Each row was made from one path, in order. Every step used is in the known rows, and no mark comes twice. Write each row's path.
In the rows, 128 means zero.
Known rows
lofa rusumad netoz zave: [137 121 108 139 156 184 122 140 160 103  92 101 140 125 190 134 119  99
 139 110 109 135 111 155 146 141 121 189 135 110 104 120 141 114 172]
lofa rusumad netoz zave gepevo nabup kosum: [131 127  89 151 149 229 126 149 150  38  70 113 157 114 217 155 125 122
 132  98 116 152 116 158 170 159 117 147 152 112 106 105 124 136 122]
kosum rusumad ropul kopo lofa: [118 176 134 148 131 112  91 156 149  88  68 100 172 155 158 123  94  73
 152 119 160 158 115 174 156 105  95 179  66 113 151 132 125 105 100]
ropul rusumad netoz zave gepevo: [133 125 126 140 158 192 118 133 146  74  96  99 126 125 167 131  85 134
 148  97  90 155 102 163 154 145 138 156 156 107 133 101 146 133 160]
kopo ropul: [117 126 111 132 140 135 110 140 142 149 120 126 132 142 150 141 116 119
 111 132 145 129 119 160 115 115 107 160 116 131 143 147 132 110 128]
netoz nabup pebod: [130 138 108 142 132 139 132 122 134 142 160 134 179 117 135 153 140 101
 128 133 155 158 127 135  98 130 101 160 160  93 123 103 130 109 140]
pebod nabup kosum rusumad ropul: [114 146 121 137 143 142 112 131 157 107  77 127 144 111 193 171 125  77
 138 114 165 170 126 174 120 116  88 193  98 125 124 115 115 107 139]
zave gepevo nabup pebod: [128 130 101 151 126 142 137 124 116 104 139 126 183 119 143 144 131 146
 124 130 147 152 122 124 125 150 123 106 164 100 136  67 121 130  95]
lofa kopo ropul rusumad netoz: [122 135 126 151 165 189  87 146 184 106  80 122 129 130 223 145  66 101
 154 121 139 147 109 174 144 105  41 201  86 105 138 126 140 105 138]
nabup pebod: [135 121 113 139 131 132 142 106 125 125 136 126 149 108 141 136 128 125
 115 136 156 154 126 119 114 121 104 125 131 113 129 101 134 116 134]
netoz zave padar: [137 131  99 127 137 135 125 143 115 129 126 139 123 122 129 127 148 134
 140 119 127 146 125 155 139 139 149 160 126 130 122 124 140 155  99]
ropul kopo lofa rusumad netoz zave: [137 171 111 148 148 188 104 163 172  72  67  95 187 150 187 119 114  97
 150 108 126 135 113 160 170 132  95 194 109  97 106 135 144 115 130]
nabup kosum rusumad ropul kopo: [117 136 138 142 136 170 104 129 145  44  72 121 123 119 182 142 106  67
 158 116 187 183 113 169 163 106  77 168  55 125 133 134 121 110 101]
netoz zave: [127 125 109 127 135 150 124 140 111 133 133 110 140 129  98 129 149 113
 132 123 122 128 118 140 124 144 161 175 130 126 118 161 138 126 161]
kosum nabup: [121 162 118 138 122 132 118 120 129 141 136 128 159 128 141 140 135 113
 136 137 138 144 134 136  99 133 121 133 133 118 118 104 121 115  94]
nabup kosum rusumad netoz zave gepevo: [133 112 104 138 150 209 131 121 139  23  51 106 108 100 193 132 100 108
 110  96 125 169 109 158 174 140 122 104 139 116 130 122 135 142 155]
mupunut nabup kosum rusumad netoz: [128  89 125 132 130 179 121 128 166  66  59 139 134  88 223 144  83  92
 114 114 155 166 125 152 135 122  64 151 142 107 119 132 122 117 138]
rusumad kosum: [133 142 134 121 119 151 139 132 135 120 101 138 124 126 143 139 124 139
 118 117 124 136 133 131 138 132 129 110  98 145 133 148 122 135 103]
rusumad lofa kopo: [126 197 139 144 123 128 125 156 136  77  88 125 165 141 134 109 129 119
 168 128 134 113 126 137 160 119 101 131  62 122 147 132 135 144  99]
gepevo nabup pebod: [129 116 103 145 125 127 129 125 125 143 154 126 190 105 145 149 141 118
 127 140 150 145 131 119 106 146 103 160 150 103 120 105 121 111 122]
kopo lofa rusumad gepevo nabup pebod: [140 192 115 156 135 126 131 137 145 100  86 106 232 141 168 126 128 131
 120 121 143 163 127 132 142 145 124 149 131  77 148  63 116 120  94]
pebod nabup: [123 148 128 126 135 128 121 135 149 156 138 135 164 130 136 150 152 126
 139 126 134 122 133 136 104 140 120 168 151 113 109 108 124 126 135]
kosum rusumad ropul: [118 128 131 140 139 106 109 134 136 121  95 106 125 131 161 136  96  74
 143 122 143 158 113 169 131 114 117 175  91 124 148 117 122 103 142]
pebod nabup kosum rusumad ropul kopo: [111 155 137 139 143 168  98 134 166  74  82 130 160 121 191 163 131  65
 167 113 191 176 118 178 138 117  67 210  78 110 113 113 116 108 104]
kopo ropul rusumad: [119 114 128 140 157 136  92 131 154 148 125 117 125 137 171 148  92 122
 123 126 136 160 117 168 117 113 127 189  96 120 145 126 132 100 127]
ropul kopo lofa: [128 175 131 137 120 133 109 152 140  94 102 123 176 153 123 113 124 127
 138 127 144 129 131 134 154 120 104 133 102 116 131 144 131 129  87]
zave netoz rusumad gepevo nabup: [119 130 122 155 134 145 103 130 171  75 103 107 177 129 149 136 121 122
 140 108 106 143 106 149 170 155 127 139 187  84 127  62 119 141 128]
pebod nabup kosum rusumad lofa kopo ropul: [111 194 114 151 150 152  96 156 176  78  49 129 180 127 209 152 133  88
 137 123 182 153 127 179 145 111  73 182  35 109 143 130 125 120  99]
mupunut nabup: [121 116 130 126 117 137 120 144 129 134 127 140 161 130 131 136 121 123
 133 130 148 131 126 141 106 127 120 172 150 114 123 128 125 122 118]
mupunut nabup kosum rusumad lofa kopo: [121 161 134 148 121 155 114 153 142  31  47 134 173 113 181 125 114  92
 150 122 181 163 130 153 160 112  96 152  45 107 142 132 122 134  82]
pebod nabup kosum: [123 145 118 124 133 164 131 127 149 113 111 149 147 108 162 162 156 130
 125 121 149 140 142 134 116 131 100 145 135 128 103 127 120 132 124]
netoz rusumad lofa kopo ropul: [112 183 120 161 144 142  93 160 158  84  85  98 178 162 163 127 110  93
 140 127 150 133 108 181 159 104 117 166  46 107 159 127 137 124 108]

Write each row's path
[128 166 142 139 131 156 112 115 149 130 115 129 148 121 175 158 107 125
 139 120 124 183 136 146 114 134 142 144  83 125 125 103 115 111  68] -> ropul rusumad kosum nabup
[133 172 110 142 116 160 144 102 134 127 117 137 176 106 169 160 131 120
 113 135 159 178 137 128  98 130  99 110 107 120 124  97 122 108  75] -> rusumad kosum nabup pebod
[138 125 126 140 149 162 127 128 175 100  88 119 126 124 220 133  99 114
 134 114 115 134 121 142 149 126  89 142 131 112 113  88 131 114 137] -> lofa rusumad netoz
[124 136 115 130 127 169 126 134 137 102 125 150 141 113 146 158 143 107
 126 120 144 153 137 142 125 127 105 137 142 124 118 147 120 128 126] -> netoz nabup kosum
[116 177 124 155 146 116  94 157 155  91  66 107 162 147 177 117 105  84
 143 129 161 141 114 173 157 107 103 166  27 109 168 132 133 117 102] -> kosum rusumad lofa kopo ropul
[127 174 132 150 132 145 120 136 140  24  48 120 139 110 179 117 120  97
 145 120 160 160 131 139 182 113 105 109  23 122 147 130 126 140  94] -> nabup kosum rusumad lofa kopo
[125 142 150 134 135 114 114 131 132 104 107 109 173 131 132 117 126 102
 142 116 130 152 117 139 144 165 155 159 138  83 148  96 107 133 117] -> kosum rusumad gepevo nabup
[138 218 109 164 125 171 121 121 162  84  78 122 225 138 210 149 128 114
 124 128 182 196 139 139 137 118  94 126  53  97 117  69 119  99  16] -> ropul kopo lofa rusumad kosum nabup pebod
[128 156 104 149 125 139 133  99 126 138 145 126 180 109 154 149 136 111
 124 146 165 170 133 126  88 125  98 129 136 102 119  77 128 103 101] -> kosum nabup pebod
[117 145 138 138 150 178  99 137 154  86  93 127 159 125 177 156 105 123
 132 112 144 178 117 172 139 138 111 190 113 109 156 128 114 121 106] -> kopo ropul rusumad gepevo nabup kosum
[132 104 113 134 151 158 115 132 149 109  90  94 133 110 167 125 108  79
 131 113 112 143 108 155 141 145 124 181 138 104 119 144 139 115 192] -> kosum rusumad netoz zave
[123  97 114 140 131 137 111 128 134  95 106 125 144  95 176 150 133  98
 115 125 149 165 137 130 141 146 130 143 106 116 117 133 104 119 112] -> gepevo nabup kosum rusumad
[120 175 152 144 163 175  95 138 152  88  83 118 143 156 154 127  93 117
 158 116 156 165 103 172 153 114 103 187  69  93 166 107 131 126 106] -> lofa kopo ropul rusumad gepevo
[134 115 111 149 148 145 124 114 170 118 119 119 170  97 203 149  98  67
 127 122 146 173 117 148 116 134  66 167 169  72 123  84 131  98 170] -> kosum rusumad netoz nabup pebod
[115 149 108 143 143 161 101 150 140 126 101 131 139 148 155 139 120 108
 134 135 166 129 118 157 132 106  80 166  75 122 140 147 131 117 109] -> lofa kopo ropul
[130 136 116 130 132 197 131 139 169  84  99 150 138 101 194 160 111  97
 133 111 124 141 130 151 131 129  47 143 173 119 113 149 129 126 153] -> rusumad netoz nabup kosum
[119 196 132 142 120 132 103 168 143  96  83 117 180 163 137 127 105  99
 164 122 151 132 118 168 147 102  73 177  90 129 148 149 133 114  96] -> rusumad ropul kopo lofa
[126 181 110 151 136 115 111 159 152 121  65 104 162 162 186 138  99 107
 135 118 130 145 124 172 141 100 110 171  81 132 148 110 125 104 110] -> kopo lofa rusumad ropul
[126 138 109 132 137 166 131 138 102  92 118 108 135 142  98 123 138 142
 129 112 118 135 111 147 144 145 178 122 145 122 134 122 137 146 135] -> netoz zave gepevo
[127 165 150 124 146 155 130 110 154  69  71 130 149 113 163 137 141 112
 125 105 157 174 126 146 143 144 125 136 127  94 132  90 112 142 126] -> pebod nabup kosum rusumad gepevo
[116 158 144 135 128 153 108 148 139  95 111 124 147 150 137 135 115  89
 181 123 161 138 109 168 140 111  74 190  95 128 133 136 131 114 104] -> rusumad ropul kopo
[128 104 122 134 136 144 124 108 135  77  88 125 103  97 175 136 119 106
 104 121 153 175 133 131 150 122 129 107  89 127 126 128 117 125 122] -> nabup kosum rusumad
[114 193 124 145 135 147  93 155 169  75  50 122 191 135 191 156 122  74
 149 112 180 170 128 179 144 109  66 195  74 112 127 129 118 109  98] -> pebod nabup kosum rusumad ropul kopo lofa
[121 184 123 161 127 155 116 155 131   4  51 121 176 121 180 124 123 117
 152 113 151 156 127 144 193 140 122  92  57 109 155  97 112 155  55] -> zave gepevo nabup kosum rusumad lofa kopo
[124 173 134 136 136 117 124 133 164  77  75 126 169 108 183 141 143 108
 131 115 143 153 138 150 141 133 122 143  90 117 132 111 122 130 117] -> pebod nabup kosum rusumad lofa
[122 198 132 147 139 145 115 145 163  54  57 129 175 112 190 138 145  95
 154 118 166 152 136 147 157 124  95 150  47 107 127 111 120 137 100] -> pebod nabup kosum rusumad lofa kopo
[124 113 129 141 161 163  95 136 186 130  99 118 123 125 218 148  62 112
 130 117 117 148 110 177 125 114  67 192 128 115 141 125 140  98 156] -> kopo ropul rusumad netoz
[135 163 112 147 136 115 118 142 149 122  85 110 159 151 172 125 119 132
 110 122 124 141 137 136 149 116 144 126  95 120 131 104 123 119 102] -> kopo lofa rusumad
[130 209 147 149 132 146 103 161 156  68  83 110 228 172 151 112 134 120
 161 112 144 144 122 145 174 151 127 167 107  78 135  89 111 133  54] -> ropul kopo lofa rusumad gepevo nabup
[121 126 114 154 132 181 112 121 171  26  77 120 158 104 174 150 122 125
 127 103 120 162 115 146 184 146 108 115 174  99 124  80 116 147 119] -> zave netoz rusumad gepevo nabup kosum
[142 130  99 128 142 162 128 148 147 110  99 139 121 110 179 128 118 125
 146 110 107 135 119 163 147 140  91 165 157 125 118 124 148 154 128] -> rusumad netoz zave padar
[113 166 116 154 122 142  85 168 148  63  60 114 197 130 186 148 107  68
 150 118 170 170 127 170 160 121  75 190  67 118 137 156 109 106  81] -> gepevo nabup kosum rusumad ropul kopo lofa
[132 107 131 135 144 134 119 120 165 104  88 113 118 108 197 123  84  93
 125 117 118 142 119 141 146 132  92 134 136 106 129 111 129 117 158] -> kosum rusumad netoz
[110 181 103 166 139 161  97 165 145  26  44 120 179 136 202 139 109 108
 134 118 168 157 118 177 181 127 100 125  45 111 169 115 115 138  55] -> zave gepevo nabup kosum rusumad lofa kopo ropul
[134 133 150 130 137 150 122 123 149 118 105 127 116 121 164 145 100 140
 130 111 115 168 130 139 141 130 149 138  79 135 135 126 122 123 105] -> ropul rusumad kosum
[134 193 121 144 130 156 125 149 148  57  52 120 194 137 178 132 130 137
 117 107 132 158 137 139 168 143 126 127 113 108 142 107 106 139  81] -> kopo lofa rusumad gepevo nabup kosum
[124 131 134 134 148 158 103 134 162 138  98 128 121 135 184 159  87 133
 113 115 131 168 122 170 130 116 127 170  67 138 150 143 125 105 106] -> kopo ropul rusumad kosum
[127 122 104 130 155 192 118 132 169  93  75 115 151  89 201 158 136  80
 124 105 133 156 122 160 129 149  96 197 146 105  94 141 132 118 189] -> pebod nabup kosum rusumad netoz zave
[116 150 121 154 167 192  76 162 193 125 105 129 161 139 214 163  77  75
 168 117 138 152 109 190 125 113  38 235 116  86 132 130 135  99 143] -> lofa kopo ropul rusumad netoz nabup
[119 126 124 144 164 168  85 151 195 148 124 126 154 133 210 166  71  88
 144 114 116 154 111 193 108 122  63 228 158  96 135 130 135  92 162] -> kopo ropul rusumad netoz nabup
[111 159 117 152 132 160  95 165 155  52  39 133 177 128 203 138 100  84
 132 127 197 163 121 185 146  99  74 183  33 112 157 151 126 117  83] -> mupunut nabup kosum rusumad lofa kopo ropul
[131 223 125 153 122 165 107 143 166  89  70 124 205 158 194 142 127 117
 136 120 156 171 141 149 149 125 117 129  51 112 115  98 111 112  13] -> ropul kopo lofa rusumad kosum nabup
[124 118 117 137 137 148 113 123 143  94 113 134 135 106 167 154 131  82
 117 118 153 179 134 146 133 130 128 141 118 106 122 129 112 119 129] -> netoz nabup kosum rusumad
